Known rows, with every step that occurs:
dulota > tivar: -3 -5 0 -8 10 -5 -17 8 -6 -11 -12 14 9 -6 1 -2 -5 7 6 -3 12 -3 0 23 9 -7 -6 0 -5 -1 1 9 -18 3 -10 -10 -9 -5 10
gusu > tivar > dulota > nonut: -4 -10 -2 3 19 4 -19 12 2 -6 -14 14 4 3 -3 -17 29 14 1 10 9 -3 17 -7 -2 -9 -3 -9 1 13 0 18 -8 8 -18 -2 -3 8 -3
puvufir > fotas: 7 -3 -1 -5 0 -7 -1 11 -18 -16 2 3 8 -6 19 -13 5 -1 6 22 13 2 20 19 3 17 -1 0 -5 7 -7 -6 -18 1 -19 -15 15 -2 20
puvufir > fotas > gopo > tivar > vira > fede: -6 -6 -1 -5 0 -12 -12 3 4 -11 0 14 7 -7 35 -23 14 -1 8 28 18 4 2 7 -6 19 0 2 -4 9 -16 -11 -1 -4 -16 -9 9 -1 4
tivar > gusu > meso: -10 -17 16 6 12 -1 -6 5 -20 -8 -8 -7 2 2 -8 -23 13 10 7 5 0 2 -12 -3 -29 -9 -2 -16 3 9 -10 9 5 5 -35 -9 -1 15 -28
gusu > meso: -15 -12 5 -4 6 -4 -5 6 2 -11 -10 3 9 4 3 -13 -3 7 5 0 -1 -3 2 -1 -12 -2 -2 -14 7 4 2 17 6 1 -26 -8 8 9 -18
fotas > gopo > tivar: -12 -4 -6 -8 1 -9 -15 -2 22 8 -8 17 -2 2 21 -22 -7 4 0 7 9 3 -14 -12 -11 7 0 -2 2 1 -11 -2 18 -6 -15 -5 -8 -8 -11
gera > dulota > nonut: 14 7 -14 -8 12 19 -3 16 -2 5 -20 9 11 9 7 3 4 7 -1 1 11 4 24 -2 -1 0 -6 -2 3 4 -13 13 -3 0 20 -9 -1 -12 1
gopo > tivar > gusu: -7 -11 3 -8 5 -9 -12 1 -4 -5 -5 10 4 -3 11 -31 15 9 2 8 10 0 -4 -12 -38 1 -9 -12 3 14 -9 6 -14 6 -20 -1 5 -1 -18
meso > gusu > tivar > dulota: 2 -12 9 -2 27 5 -20 2 -14 -8 -14 13 -7 5 -11 -24 30 10 6 23 4 6 -7 -4 -16 -7 -3 -12 -4 17 -9 14 1 -1 -28 -15 -6 12 -10
meso > gusu > tivar > dulota > nonut: 6 -10 4 -2 30 9 -19 6 -16 -3 -16 12 -6 5 -6 -19 31 12 3 20 6 6 0 -3 -19 -16 -5 -10 -4 19 -13 14 0 0 -26 -15 -7 8 -12
tivar > dulota: 8 5 -4 3 12 4 -21 10 -4 3 -10 11 -5 -3 -18 -21 11 7 2 10 3 2 20 9 5 19 8 -9 -2 1 1 10 6 4 -21 -10 -21 10 6
sonozat > nonut > dulota > gera > fotas > puvufir: 8 -6 2 -18 17 12 5 19 -10 18 -17 1 0 -5 -12 -18 23 5 2 -9 10 2 23 0 6 19 -7 2 2 -8 -1 -9 -6 -1 14 0 22 -4 19
vokit > fotas > gopo: -9 -10 10 -4 1 -2 -8 20 0 6 -8 15 -6 4 0 3 6 -8 12 15 1 1 -7 2 2 4 -1 8 -3 -3 -9 5 4 -6 -20 -13 -13 -16 -11
gopo > tivar > dulota > gera: -6 -3 -5 -10 10 -2 -12 6 6 -13 -10 21 2 -6 4 -22 15 6 -1 1 13 -2 17 2 -22 10 -1 -5 1 14 -2 9 1 5 -21 2 -9 2 2
gera > dulota > tivar > gusu: 2 -1 3 -5 10 9 -14 9 -6 -21 -19 9 15 3 -11 -5 10 9 8 6 13 4 -5 4 1 4 -4 -3 -1 4 -10 16 -12 4 8 -11 -14 1 6
nonut > dulota > gera > fotas > gopo > tivar > gusu > meso: -7 -7 10 -7 24 14 7 15 -8 -3 -14 5 1 2 -8 -16 18 4 0 0 11 2 16 3 -16 6 4 1 6 6 -8 -2 9 3 -3 0 -2 3 26
fede > vira > tivar > gopo > fotas > gera > dulota: -10 -23 -1 -21 16 -6 -39 11 -13 4 -9 10 3 -10 5 -26 15 6 15 20 13 5 1 -1 -11 6 -15 5 1 5 13 -9 -9 -2 -2 -6 -2 6 35
meso > gusu > tivar > dulota > gera > fotas > gopo: 1 -12 10 -5 30 10 -17 4 -18 -13 -15 14 -9 8 -13 -16 30 6 7 20 6 5 -14 -9 -16 -8 0 -2 -6 18 -16 14 17 -4 -30 -15 -14 13 -2
vira > tivar: 0 -4 -18 -14 12 0 -19 -1 -4 10 -6 17 10 -4 15 -22 -11 8 12 5 3 0 1 8 7 3 -3 -19 -1 2 1 -1 -15 -1 1 -6 4 -4 16
tivar > gopo > fotas > gera: -12 -13 6 -15 9 -8 -31 7 -11 14 2 10 -5 1 27 -18 -1 -5 4 14 14 2 -11 -6 -9 6 1 27 -4 14 8 -6 22 -2 -11 -14 -1 10 -5
sonozat > nonut: 11 -6 -3 -18 5 -3 -7 10 -9 16 -11 4 4 -7 -4 -20 10 5 5 -4 6 1 16 -3 4 11 -12 -4 -2 -8 1 1 -12 0 -2 -7 22 -5 -9
gera > fotas > gopo > tivar > dulota: 2 2 -4 -14 9 -3 -23 10 1 -2 -5 16 -1 11 -4 -13 7 1 5 11 8 -1 -3 -31 -8 19 1 6 0 -1 -15 19 13 -1 -12 -11 -15 1 7
fotas > gopo: -4 -2 -3 -1 4 -2 -11 1 9 16 -9 9 -7 3 10 -13 -14 0 1 6 3 5 -14 -2 6 5 5 -1 -1 -5 -9 -7 27 -9 -14 -11 -12 -6 -4
fede > vira > tivar > gopo > fotas > gera > dulota > nonut: -8 -21 -6 -20 19 -2 -38 15 -14 9 -11 10 3 -9 10 -21 17 8 12 17 14 5 10 2 -13 -2 -17 8 1 7 9 -9 -8 0 0 -6 -3 3 32
tivar > gopo > fotas > gera > dulota > nonut: -8 -8 0 -16 13 -1 -29 11 -9 13 -3 11 -1 4 30 -11 1 -3 3 12 17 3 -2 -9 -10 1 -1 30 -4 16 2 -2 22 -1 -1 -14 -2 7 -6
vokit > fotas > puvufir: -11 -13 9 0 3 2 -2 23 -5 6 -9 7 -7 3 0 3 14 -7 12 11 -2 -3 -12 3 2 11 -5 1 1 0 -5 1 -7 -7 -13 -9 0 -17 -5
gopo > fotas > puvufir: -11 -9 12 3 10 -7 -14 10 -10 0 0 11 -1 12 34 -19 10 2 1 13 10 -3 3 7 8 26 3 23 0 5 -2 -5 5 -2 -14 -7 20 3 19
gusu > tivar > gopo > fotas > puvufir: -22 -23 11 -2 8 -11 -27 0 4 -8 -3 12 1 6 20 -24 28 4 4 24 12 -4 -21 -18 -7 -1 -1 15 2 21 6 7 6 4 -14 -3 15 12 -4
meso > gusu > tivar > gopo > fotas: -4 -19 14 -9 23 -3 -25 -2 -17 -7 -7 12 -7 8 8 -24 30 5 7 30 9 5 -20 -9 -24 -13 -5 7 -5 25 -8 10 7 -1 -24 -17 6 12 -14
dulota > gera > fotas > puvufir: 2 -8 1 -7 18 15 8 17 -27 -6 -10 4 -6 5 0 10 6 -10 3 -12 5 -5 -3 5 -3 4 1 10 -1 7 -9 -2 23 -8 -6 -3 1 -5 27
sonozat > nonut > dulota > gera > fotas > gopo > tivar: 5 -5 0 -23 15 6 1 15 -2 14 -16 8 3 -6 -7 -22 22 5 1 -6 14 2 25 -6 -2 15 -8 4 1 -6 -4 -5 -4 1 10 0 18 -4 13
meso > gusu > tivar > vira: -2 -22 23 -6 25 0 -23 3 -21 1 -11 5 -5 2 -3 -22 37 8 9 24 7 3 -13 -5 -29 -13 -8 -10 -3 20 -9 10 1 -5 -24 -16 3 9 -8
vokit > fotas > gera > dulota > nonut: -7 -9 4 -16 13 15 -4 35 -11 10 -16 15 4 2 6 15 -1 -7 12 -1 6 1 9 -5 2 -2 -10 2 -2 2 -4 3 -11 -9 -2 -13 -8 -17 -6
nonut > sonozat: 13 -21 6 -9 8 7 -16 6 9 -14 -1 -3 9 -5 -6 -8 -6 2 -12 5 4 -5 14 9 2 3 -3 -5 7 -8 16 -5 -31 -4 3 -11 10 -5 -6

Rows:
-6 -6 -10 -6 9 0 -21 3 31 2 -11 15 -1 1 12 -20 1 9 -8 8 11 3 1 -9 -9 3 2 0 3 0 -9 0 13 -3 -15 -5 -19 -5 -13 -> fotas > gopo > tivar > dulota > nonut > sonozat
6 1 -2 3 18 12 -8 13 -14 -5 -13 12 -7 -6 -17 -9 13 1 1 -1 4 1 21 22 3 11 10 0 -5 7 0 4 19 2 -23 -5 -23 9 16 -> tivar > dulota > gera
10 4 -1 -3 21 13 -11 17 -20 -9 -11 12 -6 -1 -23 -5 18 -1 4 0 5 -1 22 9 1 15 9 4 -4 6 -4 12 19 3 -20 -8 -25 11 22 -> tivar > dulota > gera > fotas
-4 -2 -4 -17 14 17 -8 19 -6 15 -17 10 6 0 11 -3 -24 0 6 -13 8 4 -2 -13 8 9 -6 -14 0 0 4 -8 7 -14 8 -11 -5 -2 4 -> fotas > gera > dulota
-14 -11 21 -14 18 -2 -26 21 -16 -3 -6 17 12 5 32 -9 6 2 7 4 20 -2 14 3 5 17 -2 25 -5 8 3 0 0 -5 -7 -13 5 11 23 -> gopo > fotas > gera > dulota > tivar > vira
-4 -3 4 -9 17 3 -17 10 4 7 -14 8 3 -8 -7 -19 8 8 2 9 16 3 12 19 4 4 1 2 1 -1 7 -3 -13 8 11 -7 -9 0 24 -> nonut > dulota > tivar > gopo
4 -6 1 -11 17 12 5 14 -24 -4 -9 10 -5 5 0 10 0 -11 3 -9 6 -3 1 5 -3 -1 3 15 -4 5 -12 0 31 -7 -10 -7 -8 -5 22 -> dulota > gera > fotas > gopo
-1 -20 -4 -13 13 -7 -28 9 -16 5 -9 7 2 -13 -5 -26 13 9 14 16 6 2 11 11 -8 4 -16 -11 3 -3 11 -8 -21 0 -9 -4 3 -2 37 -> fede > vira > tivar
1 -3 0 -13 9 -4 -18 8 -8 -1 -3 11 0 12 0 -13 7 0 7 10 8 -1 -13 -33 -16 12 -2 6 1 0 -19 15 10 -1 -12 -12 -9 -1 0 -> gera > fotas > gopo > tivar > gusu
-3 -2 -5 -13 11 -1 -14 9 1 -16 -9 21 4 -3 0 -20 18 5 1 2 13 -3 18 -7 -21 13 -1 -2 1 13 -5 15 0 5 -18 0 -9 3 7 -> gopo > tivar > dulota > gera > fotas
-12 -25 -1 -19 16 -10 -39 11 -16 8 -5 10 -1 -13 6 -28 13 6 15 18 12 4 1 3 -12 3 -15 5 0 4 15 -14 -8 -1 -11 -6 0 7 33 -> fede > vira > tivar > gopo > fotas > gera
2 -15 11 -6 24 3 -14 1 -17 -5 -12 11 -4 5 -1 -20 21 8 6 20 5 4 -14 -5 -19 -13 -8 -11 -3 17 -9 10 -2 -4 -22 -15 7 4 -12 -> meso > gusu > tivar
-12 -10 3 -4 0 -13 -4 4 3 -26 -1 5 8 -4 26 -23 10 4 6 24 14 5 -3 3 -14 12 0 0 -3 12 -20 -4 0 0 -35 -11 5 5 -2 -> puvufir > fotas > gopo > tivar > gusu > meso
-8 -10 5 -11 6 -10 -26 0 6 9 -5 21 9 -7 24 -31 26 5 6 12 15 -4 3 -10 -31 9 -9 -11 5 12 -1 5 -10 0 0 0 14 -3 -19 -> gopo > tivar > vira > fede
1 -3 -1 -3 -1 -8 -3 8 -4 -11 0 4 2 -4 23 -13 -1 -2 6 23 12 5 5 14 7 18 3 5 -6 4 -14 -12 3 -5 -22 -16 3 -3 16 -> puvufir > fotas > gopo
-2 -18 9 -9 21 1 -22 -3 -15 -3 -10 9 -8 4 0 -22 25 5 7 26 7 6 -25 -11 -25 -17 -6 -4 -4 22 -7 9 8 -2 -21 -16 1 8 -19 -> meso > gusu > tivar > gopo
10 -3 1 -17 11 3 -4 14 -3 24 -15 3 4 -8 -11 -28 17 9 2 -1 9 4 31 2 6 19 -9 -7 2 -11 4 -6 -19 3 12 -4 23 -4 7 -> sonozat > nonut > dulota
-7 -8 5 -8 -2 -16 -11 7 3 -12 1 7 5 -8 29 -21 14 1 6 26 18 3 5 7 -11 19 0 4 -4 9 -16 -8 0 -3 -23 -12 3 -1 14 -> puvufir > fotas > gopo > tivar > vira
-2 -9 6 -24 17 -1 -17 17 -2 17 -15 9 7 -10 0 -25 16 9 4 -3 19 4 21 3 9 13 -10 11 -3 -7 8 -8 -17 3 9 -6 15 3 12 -> sonozat > nonut > dulota > tivar > gopo > fotas > gera
0 -1 4 -7 10 9 -24 8 2 -10 -19 16 18 0 -1 -5 18 6 11 9 15 1 0 6 5 9 -3 -3 0 2 -5 16 -9 -1 22 -10 -7 0 7 -> gera > dulota > tivar > vira > fede
6 -8 -5 -16 11 11 -1 22 -8 -16 -7 1 15 -7 25 0 -7 -1 1 7 18 4 24 9 8 10 -7 -1 -3 6 -5 -15 -22 -8 -1 -16 9 -3 16 -> puvufir > fotas > gera > dulota > nonut > sonozat
-9 -8 -19 -21 17 2 -33 3 -2 14 -5 21 10 0 34 -19 -4 6 12 10 14 2 -4 -4 0 -1 -2 8 -4 13 0 -2 3 -1 10 -9 -3 4 11 -> vira > tivar > gopo > fotas > gera > dulota > nonut
5 -21 -8 -11 22 1 -35 14 -7 -1 -11 5 3 -14 -14 -24 21 14 6 16 8 2 27 14 -7 0 -14 -9 4 -4 13 -5 -27 4 -9 -4 -8 2 33 -> fede > vira > tivar > dulota > nonut > sonozat
-1 -7 -2 -13 8 -1 -1 18 -19 -5 -2 4 7 -10 27 -8 -12 -4 7 8 14 3 13 12 7 14 -5 -5 -7 7 -3 -18 -11 -8 -18 -15 10 0 19 -> puvufir > fotas > gera
-10 -5 8 -12 21 3 -20 15 1 8 -13 11 4 -6 5 -19 5 7 2 7 20 3 13 16 7 7 1 11 -1 2 9 -8 -11 5 8 -8 -6 4 28 -> nonut > dulota > tivar > gopo > fotas > gera
16 -2 -11 0 21 14 -21 17 4 2 -12 6 0 -4 -12 -9 12 11 -10 3 7 0 38 12 1 -1 2 -4 1 -1 1 7 -9 5 -11 -10 -20 3 -6 -> tivar > dulota > nonut > sonozat
-3 -1 1 -12 6 3 -26 6 3 -20 -15 16 15 5 3 -5 9 4 7 14 18 2 -3 2 6 9 -1 18 -2 8 -3 17 -2 4 14 -13 -11 3 12 -> gera > dulota > tivar > gopo > fotas
12 -4 2 -22 17 10 4 19 -15 15 -15 4 3 -6 -14 -17 21 4 2 -8 10 2 32 2 4 16 -8 3 0 -7 0 -5 -10 2 12 -2 21 -3 19 -> sonozat > nonut > dulota > gera > fotas
-17 -22 12 -6 8 -12 -28 1 -1 -9 -1 15 4 5 17 -24 27 4 5 25 13 -4 -11 -16 -10 -4 -2 16 1 21 8 12 1 7 -14 -5 15 13 -6 -> gusu > tivar > gopo > fotas
1 -3 -3 -14 7 5 0 19 -14 -12 -6 5 12 -7 23 -6 -7 -3 8 10 16 5 13 6 9 20 -4 -4 -6 7 -6 -13 -12 -8 -7 -16 7 0 22 -> puvufir > fotas > gera > dulota
7 -3 -7 -16 14 3 -24 13 7 -5 -5 12 3 11 -3 -7 7 3 -2 8 10 -3 6 -28 -9 10 -1 9 3 -2 -14 18 3 0 -5 -11 -14 -2 1 -> gera > fotas > gopo > tivar > dulota > nonut > sonozat
-15 -10 7 -8 2 -12 -23 0 18 15 -7 12 -3 -2 18 -24 8 5 2 10 11 2 -15 -12 -21 7 -1 -1 2 3 -10 -3 23 -7 -16 -7 -12 -4 -7 -> fotas > gopo > tivar > vira
-8 -21 14 -12 26 0 -25 1 -18 -1 -8 13 -7 6 12 -22 21 4 7 24 10 5 -24 -13 -22 -14 -6 6 -5 24 -5 5 10 -5 -24 -17 4 13 -15 -> meso > gusu > tivar > gopo > fotas > gera
3 -2 -8 -14 11 9 1 23 -15 -8 -9 5 12 -5 28 -2 -7 -1 6 7 18 5 21 8 7 11 -6 -2 -6 9 -10 -12 -11 -7 -4 -15 7 -3 19 -> puvufir > fotas > gera > dulota > nonut
-6 -10 10 -4 15 -4 -32 6 -7 0 -12 17 11 -11 6 -8 18 5 12 4 15 -4 -4 22 1 -6 -6 -2 -4 1 1 6 -14 0 1 -9 -5 2 1 -> dulota > tivar > vira > fede
1 0 -3 -17 7 -5 -18 8 -2 0 -3 14 1 12 3 -10 2 -1 6 9 8 -2 -7 -31 -9 16 -2 6 1 -1 -15 16 10 -2 -7 -11 -6 -4 6 -> gera > fotas > gopo > tivar
-2 -9 5 -17 14 -2 -16 13 3 13 -15 6 4 -8 -2 -27 25 11 3 3 17 3 15 6 10 18 -8 12 -1 -6 3 -6 -16 5 11 -4 18 2 13 -> sonozat > nonut > dulota > tivar > gopo > fotas > puvufir
0 0 -18 -10 21 9 -22 5 -5 1 -10 22 3 -3 -2 -17 3 6 12 3 5 1 3 7 10 9 7 -9 -5 4 -6 5 10 -1 -9 -5 -23 8 29 -> vira > tivar > dulota > gera > fotas > gopo
-8 -13 19 -8 12 -10 -29 12 -11 -2 -11 6 7 -12 -3 -4 18 7 10 2 15 -5 -1 22 -7 -6 -7 1 -5 2 1 9 -12 2 -10 -12 -15 1 15 -> dulota > tivar > vira
0 -2 3 -11 22 14 6 16 -5 5 -14 11 -1 1 -3 -12 11 1 -2 0 13 1 23 6 -6 12 4 5 4 3 -5 -6 6 1 9 -1 0 -5 36 -> nonut > dulota > gera > fotas > gopo > tivar
10 -6 2 -18 16 10 6 16 -11 17 -17 4 3 -10 -10 -20 19 6 1 -9 10 3 33 11 5 12 -7 -1 0 -6 3 -11 -9 1 11 -1 22 -5 14 -> sonozat > nonut > dulota > gera
-3 -10 9 -14 17 6 -2 15 -20 -4 -8 10 -3 1 3 5 15 -8 4 -6 10 -5 1 0 -18 0 0 15 -2 10 -13 2 29 -7 -11 -5 -9 -2 21 -> dulota > gera > fotas > gopo > tivar > vira
-3 -6 2 -11 10 4 -3 19 -19 -20 -8 4 14 -8 18 -6 -2 1 11 9 19 6 6 10 6 12 -5 -2 -8 9 -10 -11 -16 -5 -12 -15 0 5 20 -> puvufir > fotas > gera > dulota > tivar > gusu
